What can hang from each mark:
gozu: fote veku
patine: nuna veku
nuna: vadob
monur: fote
nibe: rikobaf sovoper velubib
fote: monur
vadob: nuna
velubib: nibe vadob veku
sovoper: laka nibe
revub: sovoper
rikobaf: gozu
deme: sovoper
laka: monur sovoper

Each row was made from one small tree. The marks that hang from a mark follow it in brackets, in alphabetical order. Every link used is in the known rows. Write each row's tree.
In the rows, zero is written as 128.
Known rows:
laka{sovoper}: [134 102 146 120 132 121 146 105 124 109  83 138  80  97 168  95 158 115
 122 135 143 148 155 176 121 139 171]
gozu{fote{monur} veku}: [ 66 125 113  95  61 116 120 119 174 139  91 129  89  60 128  99 124 120
 108 102 122 142 145 172 151 148 166]
deme{sovoper{laka{monur{fote}} nibe{rikobaf}}}: [135 111 147 118 146 187 113 137 125 165 147 131 127 107 127 119 134 156
 163 112 168 190  93 160 113 117 176]
nibe{sovoper}: [121 146 141 115 108 108 153 107 102  80 114 131 103  93 168 120 110  73
 114 166 160 143 120 113 148 128 136]
nibe{sovoper velubib}: [120 191 160 139 129 106 152  97 111  82 133 102 127 110 138 169  94  79
  88 136 155 114 143  94 117 144  97]
velubib{nibe{rikobaf sovoper{laka}} vadob{nuna} veku}: [131 135  62 128  75  90 146 124 106 150 128 150 186 240 141 147  91 130
 138 125  97  69  69 104 180 134 121]
deme{sovoper{nibe{rikobaf velubib{veku}}}}: [123 141 144 116 128 156 143 138 134 141 132 117 141 125 120 144  98 125
 140 114 152 125 129 146 125 144 151]
deme{sovoper{laka{monur} nibe{velubib{vadob veku}}}}: [116 140 123 107 136 165 119 124 152 175 170  87 156 130 112 141 103 182
 163  90 141 149 107 181 119 140 167]
revub{sovoper{laka}}: [111 106 134 101 136 107 133 120 105 112 108 128  85  77 146 112 108 109
 139 115 150 152 122 145 116 121 179]
rikobaf{gozu{fote{monur} veku}}: [106 105 116 121  59 118 126 150 167 103 125 126  95  70 149 117 141 100
  94 116  91 142 188 140 150 121 132]
velubib{nibe vadob{nuna} veku}: [124 101  56 115 104  86 143 132 119 131 121 127 180 205 121 120 105 137
 157 123  67  33 111 178 200 169 142]
sovoper{nibe}: [151  88 140 129 152 138 112 157 118 107 116 130 117  78 104  86 137 153
 147 157 112 113 140 146 143 128 141]
revub{sovoper{laka nibe}}: [130  94 139 115 148 124 107 133 100 139 123 115  96  75 128 112 106 147
 147 123 142 157 115 137 110 121 165]
sovoper{laka nibe{rikobaf}}: [163  90 139 138 133 150 101 173 123 124 115 168 126 109  90  90 138 195
 142 126 113 128 108 102 119  77 148]
patine{nuna{vadob} veku}: [ 63 140 125  76 150 149 107  91 161  69  96 134 121  63 134 113 224 154
 178 151 102 103 184 208 185 153 120]
sovoper{laka nibe{velubib{vadob veku}}}: [134 110 106 138 129 123  78 144 159 148 155 106 168 140  71 125  90 224
 134  97  92  82 121 138 131 113 140]
vadob{nuna}: [142 122 147 119 155 125 175 127  97  55  94 146  98  59 107  97 187 123
 134 146 125  74 149 189 190 146 150]
patine{nuna veku}: [ 90 139 141  90 150 145 126 108 142  63 123 123 120  81 117  84 237 150
 160 129 103 112 182 184 182 152 117]
sovoper{laka{monur{fote}} nibe{rikobaf velubib{veku}}}: [148 112 141 148 173 163  51 149 160 177 169 136 159 143  65 126 127 221
 122 108 131 146 106 113  79 100 109]
revub{sovoper{nibe{rikobaf{gozu{fote{monur}}} velubib}}}: [126 123 154 123 151 142 132 141 101 146 125 115  92  84 128 146 115  94
 117 122 134 151 148  94  86 137 109]
nibe{sovoper velubib{vadob}}: [100 190 125 141 113  93 162  94 120 104 134  90 137 142 143 177  85  59
 108 136 143 105 130  94 141 145 100]
rikobaf{gozu{fote{monur}}}: [123  88 129 111  94 146 143 145 132  79 121 138  90  66 152 109 156  92
  96 119  91 128 185 140 140 122 131]
sovoper{nibe{velubib}}: [151 119 154 145 167 137 112 151 125 109 128 110 134  89  84 121 125 157
 128 136 109  93 156 133 123 139 113]
patine{nuna}: [125 121 161 111 151 146 147 113 115  54 119 133 107  72 115  74 221 105
 147 139 135 133 176 180 157 150 129]
velubib{vadob veku}: [ 71 100  50  87  83  74 130 120 182 127 116 125 151 170 133  96  78 108
 144 137  99  67 125 172 191 136 165]
velubib{nibe{rikobaf{gozu{fote veku}}}}: [155 100 120 153  88 118 141 173 105  99  91 168 131 153 146 124 142  80
 119 124  84 118 143  94 128 120 113]
deme{sovoper}: [109 127 140  92 119 144 171 121 120 100 108 124 109  88 156 115 117  85
 152 120 159 138 133 187 153 148 194]
laka{monur sovoper{nibe}}: [153 108 154 119 188 169 115 113 133 175 137 112  95  97 145  89 199 171
 155 149 145 209 137 185  78 146 133]
velubib{nibe{rikobaf{gozu} sovoper{laka}} veku}: [156 118 100 129  71 101 114 151 115 121 140 164 174 214 160 141  77 134
 100 125  99 110 110  70 119 109 109]
rikobaf{gozu{veku}}: [127 109 118 140  75  88 131 167 165  76 129 127 108  88 148 117 136  93
 111 141  91 132 197 130 159 105 129]

Write each row's tree:
[158 104 168 163 198 179  80 117 138 189 155 118 104 120 139 131 192 144
 118 141 160 219 144 144  60 135  98] -> laka{monur{fote} sovoper{nibe{rikobaf{gozu} velubib}}}
[163 130 140 139 117 120 158 148  65  97  97 170 132 164 160 130 121  72
 127 149 123 127 106  68 120 128 113] -> velubib{nibe{rikobaf sovoper}}
[129 106 146 118 153 125 133 144  96 135 104 132  88  86 136 116 116  89
 144 152 149 155 126 109 109 127 138] -> revub{sovoper{nibe{rikobaf}}}
[139 131  62 138  69  89 158 138 105 136 138 142 181 238 157 158 100  93
 128 142  84  71 100  93 185 139  94] -> velubib{nibe{rikobaf{gozu} sovoper} vadob{nuna} veku}
[145 139 145 146 102 140 129 137 116 111 149 167 109 136 171 141 144  82
  97 152 161 202 109  46 105  67  98] -> nibe{rikobaf{gozu} sovoper{laka{monur{fote}}}}
[134 130  90 142  94 103 171 141  77 127 100 153 148 209 168 139 106  42
 155 149 103 114  87  67 153 130 117] -> velubib{nibe{rikobaf sovoper} vadob}
[153 124 151 155 150 138 142 120 118 146 100 127 106 126 129 130 167 141
 125 131 130 127 146 140 116 139 126] -> laka{sovoper{nibe{rikobaf velubib{vadob{nuna}}}}}
[138 124 145 107 139 184 134 143 126 158 144 130 126 109 125 116 137 160
 169 109 157 182  98 157 112 116 174] -> deme{sovoper{laka{monur} nibe{rikobaf}}}
[132 141 139 131  63 143 149 133 111 103 123 172  99 122 173 142 131  83
  81 129 144 172 114  40 113  74 109] -> nibe{rikobaf{gozu{fote{monur}}} sovoper{laka}}
[130 104 112 142 169 149  45 131 168 187 185  97 170 142  70 126 112 229
 140 103 115 133 105 154 108 120 127] -> sovoper{laka{monur{fote}} nibe{velubib{vadob veku}}}
[143 108 158 147 197 169  71 105 151 203 151 120 115 135 131 123 172 162
 119 138 169 207 129 158  62 144 108] -> laka{monur{fote} sovoper{nibe{rikobaf velubib{veku}}}}
[151  87 160 145 197 179  80 113 131 193 134 136  91 112 147  99 196 146
 138 156 172 230 120 162  76 134 128] -> laka{monur{fote} sovoper{nibe{rikobaf}}}
[127 132  59 117  95  95 133 109 113 157 156 114 189 217 139 143  98 156
 151 123  94  83  74 151 181 157 129] -> velubib{nibe{sovoper{laka{monur}}} vadob{nuna} veku}
[164 120 140 144 131 137 124 141  71 124 120 169 138 167 153 131 126 104
 129 136 136 159  86  76 105 117 119] -> velubib{nibe{rikobaf sovoper{laka{monur{fote}}}}}
[121 116 131 128 149 116 111 127 109 150 134  95 112  98 115 140  93 140
 144 109 133 139 120 127 106 129 148] -> revub{sovoper{laka nibe{velubib{vadob}}}}
[136 111 131 139 137 122 113 110 143 156 116 104 120 133 136 124 128 161
 124 125 124 124 151 163 114 150 140] -> laka{sovoper{nibe{velubib{vadob veku}}}}
[126 149 139 109 121 127 133 103 114 108 141 128 111 102 156 117 127 126
 126 145 161 177  99 120 122 111 141] -> nibe{sovoper{laka{monur}}}
[ 96 155 101 122 128  91 149 111 161 104 129 103 158 149  91 148 103 122
 114 109 104  35 156 165 167 159 120] -> nibe{velubib{vadob{nuna} veku}}
[156  74 140 135 178 170  54 146 134 157 160 128 128  86  90  86 155 219
 154 129 130 172 102 160 111 105 151] -> sovoper{laka{monur{fote}} nibe}
[117 157 104 148 104 100 164 149 163 101 133 139 158 184 103 168 123  84
  92 116  90  51 171  87 146 114  75] -> nibe{rikobaf{gozu} velubib{vadob{nuna} veku}}
[133 131 155 124 175 142 114 136 111 163 142 116 108 100 109 136 124 143
 143 114 149 174 115 106  67 118 124] -> revub{sovoper{laka{monur} nibe{rikobaf velubib}}}
[100 200 106 125 116 101 133  78 149 143 178  83 168 167 118 179  93 150
 107 109 140 105 103 128 138 142 100] -> nibe{sovoper{laka{monur}} velubib{vadob{nuna} veku}}
[ 86 188 101 125  93  77 140  86 151 122 149  86 161 172 140 177  51  86
  95 130 138  87 125 104 144 150 101] -> nibe{sovoper velubib{vadob veku}}
[116 203 141 127 113 118 130 108 153 136 155 140 157 182 122 172  89 128
  80 114 163 138 105  54  77 102  80] -> nibe{rikobaf sovoper{laka{monur}} velubib{veku}}
[156  96 154 139 140 141 129 129 119 139  89 148  90 110 149  98 164 139
 129 145 138 156 142 139 106 124 147] -> laka{sovoper{nibe{rikobaf}}}
[105 202 110 142  87  95 153 101 140 131 140 133 164 200 119 187  84 113
  89 111 145  85  95  61 136 109  90] -> nibe{rikobaf sovoper{laka} velubib{vadob{nuna} veku}}
[126 202 165 149 120 115 170 118 110  90 113 146 123 143 136 175 106  50
  81 142 165 123 130  36  99 115  75] -> nibe{rikobaf sovoper velubib}
[137 131 120 147 143 128 124 154 142 137 126 129 155 148  76 134 121 149
 129 136 104  69 135 110 140 129  97] -> sovoper{nibe{rikobaf velubib{vadob{nuna} veku}}}
[105 202 132 150 104 103 179 113 118 112 115 133 134 174 142 182  97  29
 102 141 153 114 116  35 122 116  78] -> nibe{rikobaf sovoper velubib{vadob}}
[156 118 163 150 151 141 129 126 123 140  99 134 102 118 136 122 154 142
 115 131 138 142 152 131  91 132 127] -> laka{sovoper{nibe{rikobaf velubib}}}
[166 119 131 171 133 146 114 172 130 128 147 133 150 135  75 143 144 186
 127 105  86  96 134  86 127  85 104] -> sovoper{laka nibe{rikobaf{gozu} velubib{vadob{nuna}}}}
[131 126 117 142 135 123 115 158 151 143 127 130 157 156  84 130 103 141
 129 137 103  79 135  98 128 123 100] -> sovoper{nibe{rikobaf velubib{vadob veku}}}
[142 116 135 143 144 126 123 107 134 151 117 104 119 124 128 128 145 168
 123 125 125 113 150 175 127 156 136] -> laka{sovoper{nibe{velubib{vadob{nuna} veku}}}}
[ 85 112  59  97  97  83 149 113 163 117 116 125 149 154 118 103 112 126
 144 138 100  44 125 195 217 149 158] -> velubib{vadob{nuna} veku}
[124 130 136 126 167 137 118 134 115 174 142 109 114 115 113 139 119 133
 152 113 143 171 108 106  79 118 126] -> revub{sovoper{laka{monur} nibe{rikobaf velubib{vadob}}}}
[114 129 139  87 131 163 151 118 131 128 136 121 117  95 144 113 133 137
 163  98 160 173 111 194 127 130 198] -> deme{sovoper{laka{monur}}}
